Each row was made from one path, in order. Every step used is in the known rows, and no mark comes twice. Write each row's path.
Known rows
vimez -> vada -> zike -> nagop -> vufuv: [  3  -1 -29  14  -3   7  10 -15  22 -18  10  10  12 -12 -11  -2   6   0
   4  -5  -5  12  -1 -20  -5  10  -5   1   2 -10  -5   6]
nopos -> gataf: [-12  -6  -3  -1  13  -3  -4  16   2  -2  -6  14  -5  -2 -15   3   0 -12
  -4  -2 -12  14  16  10  22  -3   7 -13 -16  20  -2   5]
nagop -> vufuv -> zike: [  7   7  -6   9   6  -3  12   0  23   1   6  16 -10  11  -3   0   1   3
 -15  -3   2  -2   0  -8  15   4  -1 -13 -14 -12   9   7]
vimez -> vufuv -> zike: [  5  -4   3   3  12   0  -1   3  31 -10   3   1  -1   1  -8  -8  22  -2
 -10  -3 -15   6   4 -17   7  -6  -1 -16  -9  -3   0  13]
vimez -> vada -> zike: [  0 -14 -11  17  -2   5   1   1  28  -7   4  -7   8 -14 -31  -5  14   3
   3  -8 -11   1   9 -19  -5   5  -8 -10   2   0  -6  15]
nagop -> vimez -> vufuv -> zike: [  8  11   9   7   7  -2  -2   2  23   5   9  -2   0   0   1  -9  25  -6
 -13  -8 -13 -12   8 -16  15  -8   1  -3  -4  -3  -6  16]
vada -> nagop -> vimez -> vufuv -> zike: [  9   5   8   2  -4  14  -4   4  26   7  15  -7  -5 -14  -6 -16  28  -7
  -2   1 -10  -6   4 -28   9  -7   3  -9  10  -1 -11  21]
varil -> lutut -> gataf -> vufuv: [ -7  -7  -4   6   0   2   4  22 -11  -8 -11  10   7  18   5   0  -7 -13
   1   1   9   6  15   2   6  -1 -12   9  -4  19  -8   4]
lutut -> nopos -> gataf -> vada -> nagop: [ -1 -11  -4  -1  -2  20 -12  24   7  -5  -3  18   0 -13 -20   0  10   2
  28   0 -19  23  10  13  23  -8   6 -14  -6  16  -5  19]
varil -> gataf -> vufuv -> zike -> nagop: [ -8  -2 -14 -10  -1  -2 -12   7  17  -8 -20   5  19   9  20  -2   1  -6
 -14 -12 -11  15   6 -11  23  -2  -4  -4 -28  13   6  12]
varil -> lutut: [ -6 -15  -7   1   3   2 -13  13  -3  -7  -3   9   1  11 -11   4  -5 -12
  -5  -7  12  -5   4  -1   4  12  -2   1  -5  12   5   0]
gataf -> vada -> nagop -> vufuv -> zike: [ 13   5   2   5 -14  14   5  -1  22  -6   9   9  -5   0  -4   5   9   6
   7  -1  -3   7 -11  -8  13  -2  -4 -19  10  -3   5  19]
lutut -> gataf -> varil: [-20  -6 -13  -5   8   1  -9  15 -10 -17 -13   6 -13  16 -20   4 -13 -12
  -5  -2 -12  -2  14  -1   8 -12 -15  -8  -9  18 -17   5]
nagop -> vufuv: [  1   4 -14   6   9  -2  10   2   9  -7   4  15 -11  11  -7   3  -4  -9
 -12   0   2   4  -3   4   3  11   3  -3  -5  -2   1   6]
vufuv -> nagop -> vimez: [ -3   5  17   6   5   1 -16   0  -3   7   0  10 -12   4  -4   3   4  -5
  -2 -10  -3  -4   5   5  11  12  -1   7 -10   9  -2   6]
nopos -> gataf -> vada -> nagop -> vimez: [ -5   7   7   0  -8  14 -13  17 -11   7   0   6   1 -15  -9  10   8 -14
  17  -2 -16   6  11   6  27  -7   5  -6  13  27 -12  21]
varil -> lutut -> gataf: [ -3 -20  -8   2   6   6  -6  17  -9 -11  -1   8  -1  15 -18   1  -6 -15
   0   2   9   0  18  -1   4   3  -9   0  -3  14   3  -6]
nagop -> vufuv -> vada: [  2   8   2   9  10  -8  -1   5   2  -1   8  16  -7  10  -4   8  -6   1
 -12  -5  14   1  -6   1 -10   9  -5  11  -6  -9   6  13]
vufuv -> vada -> nagop -> vimez: [ -3   3  11   5  -4   8 -19  12   0  15  12   8  -1 -11  -6   1   1  -2
  -1  -3  12 -11   3 -11  -8   6  -5  11   9  11  -3  15]
vimez -> vufuv -> vada: [  0  -6  10   3  17  -6  -9   9  11  -9   3   7   3  -3  -7   0  12  -3
  -8  -4  -4   9  -2  -9 -17  -3  -5   9  -3   1  -1  19]
vufuv -> vada -> zike -> nagop: [-11 -11  -9   5  11  -2 -19  -3  23 -10  -2  17  11 -15  -9  -1  -2   5
   5  -9   4  15  -2 -14  -8   6  -8   7  -8  11  13   1]
vimez -> vada -> nagop: [ -5 -18  -8  11 -16  22  -6   3  13  -7   3   2   2 -14 -26  -4   8   0
   4   0  -6   6   6 -18 -12   4   1 -12  15   6 -13  15]
varil -> gataf -> vada -> nagop -> vufuv -> zike: [ 15  -5  -9 -10 -15  15   0   7  14  -4   5  -8  -2   1  -8   9  11  -4
  -1  -1  -5   5  -3 -16  19   0  -2 -21   1   0   8  21]
nopos -> gataf -> vufuv: [-13   5   2   2   7  -5   2  23   2   3 -17  19   5   1   7   4  -1  -9
   1  -4 -14  22  11  12  23  -6   3  -3 -15  26 -13  17]
zike -> nagop: [-15  -8 -20   1   8   3 -14  -5  10 -20 -12  27   7   5  -7   1 -13  -8
  -7  -9  -5  14   5   3   6   7   3  -4 -10  14   5   0]
nopos -> gataf -> vufuv -> zike -> nagop -> vimez: [-12  23   5   7   2  -7  -8  12   4  14 -13  22  14   0  29  -2   6  -6
  -4 -11 -13  10  15  -1  40 -11   3   5 -18  16  -6  12]
zike -> nagop -> vufuv: [ -4   5 -23   3   5   4   2 -11   8 -20  -2  28   0   9   5  -1 -14  -9
  -9  -3   0  16  -5   4   4  11   3   3  -6   2   4  -1]
gataf -> vada -> nagop: [ -6  -9  -3  -1 -12  21 -12   5  10 -14  -4  10   2  -4 -17   7   0  -4
  13  -2 -12  15  -2   1   3   2  -2 -17  16  20  -4  17]
vufuv -> vada -> zike -> nagop -> vimez: [ -7   4  -1   5   9  -5 -21  -3  15   4   5  12  13 -15   2   1   3  -3
   3 -11   7  -4   2 -12  -1   6 -10  20  -3  10   6   6]
vufuv -> zike -> nagop -> vimez -> vada: [ -6   6  -2  20  -7   5 -14  -7  10   0   2  10  14  -3  -2  -1   9   4
 -13 -20  -6  -9  14 -16  16   0  -7   2  -2  -7  -1  12]
lutut -> nopos -> gataf: [ -6  -9 -11   2  17   2  -7  22   8   2  -4  23  -7  -4 -18  -5   5  -1
   5  -5 -15  16  21  16  24  -5   8  -9 -29   8   0   6]
zike -> nagop -> vufuv -> vada: [ -5   8 -10   8   9  -5  -6  -5   3 -12   2  31   5   6   8   8 -13   1
 -10  -5  13  13  -8   2 -10  11  -1  16  -8  -4  11   5]

Which path is each row?
[ -6  10 -11   0  10   4 -13 -10   4 -14   1  11  11  -2   7  -6   8 -18
  -6  -7 -14   4   4  -6   6   2   6  13   1   8 -10  10] | zike -> nagop -> vimez -> vufuv
[ -1   0 -30  -1   9   2   9 -14  28 -18   3  18   3  -5  -3  -2  -6  -7
   5  -1  -2  18  -7 -13   5  11  -1  -1  -6   0   4  -4] | vada -> zike -> nagop -> vufuv
[  3   2 -20   2   4   6   8 -11  16 -33   6  16   9   3  -4   3  -3  -7
  20  -1  -9  24   2  -1  13  -1 -16  -2   5   8   2  -2] | lutut -> gataf -> vada -> zike -> nagop -> vufuv
[ -3 -12  -6 -13   1   4 -15  11  -3 -15 -11  -8   8  10 -17  17   1 -14
  -6 -12 -16   4   8   5  14   2  -4 -10  -7  19   8  19] | varil -> gataf -> vada
[-11  -1   6   3   8  -1 -10  15  -4 -10 -11  14   3   3 -15  16   2 -10
   8 -11 -18  17  12  17  26  -8   4 -14  -6  22  -2  15] | nopos -> gataf -> vada
[ -4  -7  -5   0  17  -2 -13  -5  33 -18   4  11  15 -20  -1  -6  15  -1
   4  -5  -7  22  -5 -24 -15   0  -5  11  -2   5   3   8] | vimez -> vufuv -> vada -> zike -> nagop
[ 13  -2  -7  20 -16  15  10  -2  25   0  16   2  -6  -9 -13  -5  15   8
  -3   3   3   0   0 -29  -2   3  -2 -15  11 -16  -6  18] | vimez -> vada -> nagop -> vufuv -> zike
[ -1  -4  -8   3  12   0  -8  -7  31 -21  -2  14  10  -1   2 -13  14  -3
  -8  -7 -16  17   1 -16   9  -8   2 -10 -11   0   3   5] | vimez -> vufuv -> zike -> nagop
[-11 -12 -21  -2   8   3  -8  -9  33 -19  -6  11   9 -10  -9  -6  -1  -5
   6  -5  -8  16   5 -11   5   7  -3  -8  -7  15   5  -2] | vada -> zike -> nagop
[  2   3  -3   0  -5  13   6  11  -2  -6   4  15  -5  -7  -8  10   2 -10
  18   4  -8  21  -1   7  18  -2   7 -11   9  15  -7  17] | nopos -> gataf -> vada -> nagop -> vufuv
[-23  -5  -5  -7  14  -4 -15  23 -15  -3 -18  14 -14   4 -16   9  -5 -16
  -1  -6 -18   4  11   4  21 -11   3 -12 -18  24 -19  12] | nopos -> gataf -> varil
[  5  -2  13  19  -5   2  -6  -6  15   9   8 -10  -2 -16 -17  -4  23   5
  12 -12  -8 -10   8 -18   2  11  -7   5   0  -2  -9  15] | vufuv -> nagop -> vimez -> vada -> zike
[ -6  19   3   7   2  -8 -11   5  12   8  -5  15  24 -12  24   1   1   4
   5 -15   1   4  -2  -8  -2   1 -12  30  -2  15  -5  16] | gataf -> vufuv -> vada -> zike -> nagop -> vimez
[  5   9  -5   1   4   6  -9 -11  20 -21   3   2  24 -14   5   1  19 -12
  17 -11 -24   9  -2 -12  10  -3  -3   8  13  11 -10  17] | gataf -> vada -> zike -> nagop -> vimez -> vufuv
[ -8  18  23   5   4  -6  -7  18 -14  20 -11  13  -5   0  22   4   9  -7
   6  -5 -11  10  11  12  28  -1   5  12 -18  22 -16  15] | nopos -> gataf -> vufuv -> nagop -> vimez
[  2   3 -14  -5  13   3  -4 -12  25 -14   6   3  14 -20   1 -12  17 -15
   7  -5 -16   6   4 -21   3   2   0   8   3   8  -9   7] | vada -> zike -> nagop -> vimez -> vufuv
[-12   8 -14   2   3   2 -18  -5  -3  -8  -3  21   9   3   2   1  -9 -13
  -7 -13  -3   0   8   4  13   8   2  10  -2  14  -2   2] | zike -> nagop -> vimez
[  4  -2 -17  -2  -4  14   9   1  12  -5  10  13 -14  -3 -10  -4  -4  -6
   1   9   5   8  -7  -7  -4   9   4  -8   7   3  -5  10] | vada -> nagop -> vufuv
[ -1   6   5   1 -14  18 -14   5  -1  -2   2   4   1  -5 -10   7   4  -8
  10  -8  -8  -4   1   1   9   2  -4  -3  20  19 -10  20] | gataf -> vada -> nagop -> vimez
[  0 -11   7   1   5  11 -12   9  15  -7  10   2   1 -16 -12  -6  17  -1
   3   6  -4  14  -6 -19 -25  -2   1   2  12   6  -8  21] | vimez -> vufuv -> vada -> nagop
[  5  -7  13   0  11   3  -9  -5  14 -15  -4   7  -7   1  -8  -6  18  -5
   2   0 -15  19  -1  -6  -4   5   5  -4  -7   5  -5   9] | vimez -> vufuv -> nagop
[ -6   1  10   5 -10   7  -8  19   8   6  -5  14   7  -9   8   2  -2   7
   2   3   6  15  -5  -5 -17   2  -7   9   6  16  -7  24] | gataf -> vufuv -> vada -> nagop
[ -1  -6   5 -11  -1   0 -11  11  -1   0 -20  -2   2   9  12   2   5  -5
  -5  -5 -10  14   2   2   7   7  -1   2 -24  19  -1  14] | varil -> gataf -> vufuv -> nagop
[  2   1  16  23  -6   5 -13  -2  -5   5   4   1  -3   0 -10   2  14   0
  -2 -14  -5  -9  10  -5   2  10  -4   8   1  -2 -10  14] | vufuv -> nagop -> vimez -> vada
[  0  -6  -3   2   2   3  -4   2  28 -16  -3   1   6  -4 -21   9   5   0
  15  -9 -16   9   0  -3   8   1  -9 -12   1  15   3  14] | gataf -> vada -> zike
[  6  -3 -15  13 -14  20  12   0   8  -7  12   4  -4  -9 -18  -3   8  -1
   0   4   1   5  -2 -17 -12  11   2  -6  16  -9 -14  17] | vimez -> vada -> nagop -> vufuv
[  8   7  10   4  15  -8  -6   4  20   7  17  -7   7 -18  -5  -6  25  -3
   2  -6  -6  -9   1 -22  -9  -1  -8  15   4  -1  -6  21] | nagop -> vimez -> vufuv -> vada -> zike
[-11   6 -10  16  -6   8 -13  -6  -6  -6  -1  13  16  -3  -4   2   1  -9
 -10 -16  -8  -7  12  -7   4   7  -1  12   5   3 -10  10] | zike -> nagop -> vimez -> vada
[-10   9  -4  -1   4   0 -15   1   3  -7  -4  11  16 -15  -2  10   9 -14
  21 -13 -19  11  12   2  35  -4   0   3  -2  25  -3  10] | nopos -> gataf -> vada -> zike -> nagop -> vimez
[  9   2  -4   7  13  -7   7   2  23   2  16   7  -6  -6  -8   2   2   5
   1  -2  11   2  -8 -14 -12   9  -8   8  -5  -6   9  11] | nagop -> vufuv -> vada -> zike
[ -4  11   4   5  14  -2 -21  -1  -3  -8   5  14  17  -7  10  -1  10 -10
  -7  -9  -2   3  -1  -8  -8  -1   0  26   2   3  -5  14] | zike -> nagop -> vimez -> vufuv -> vada
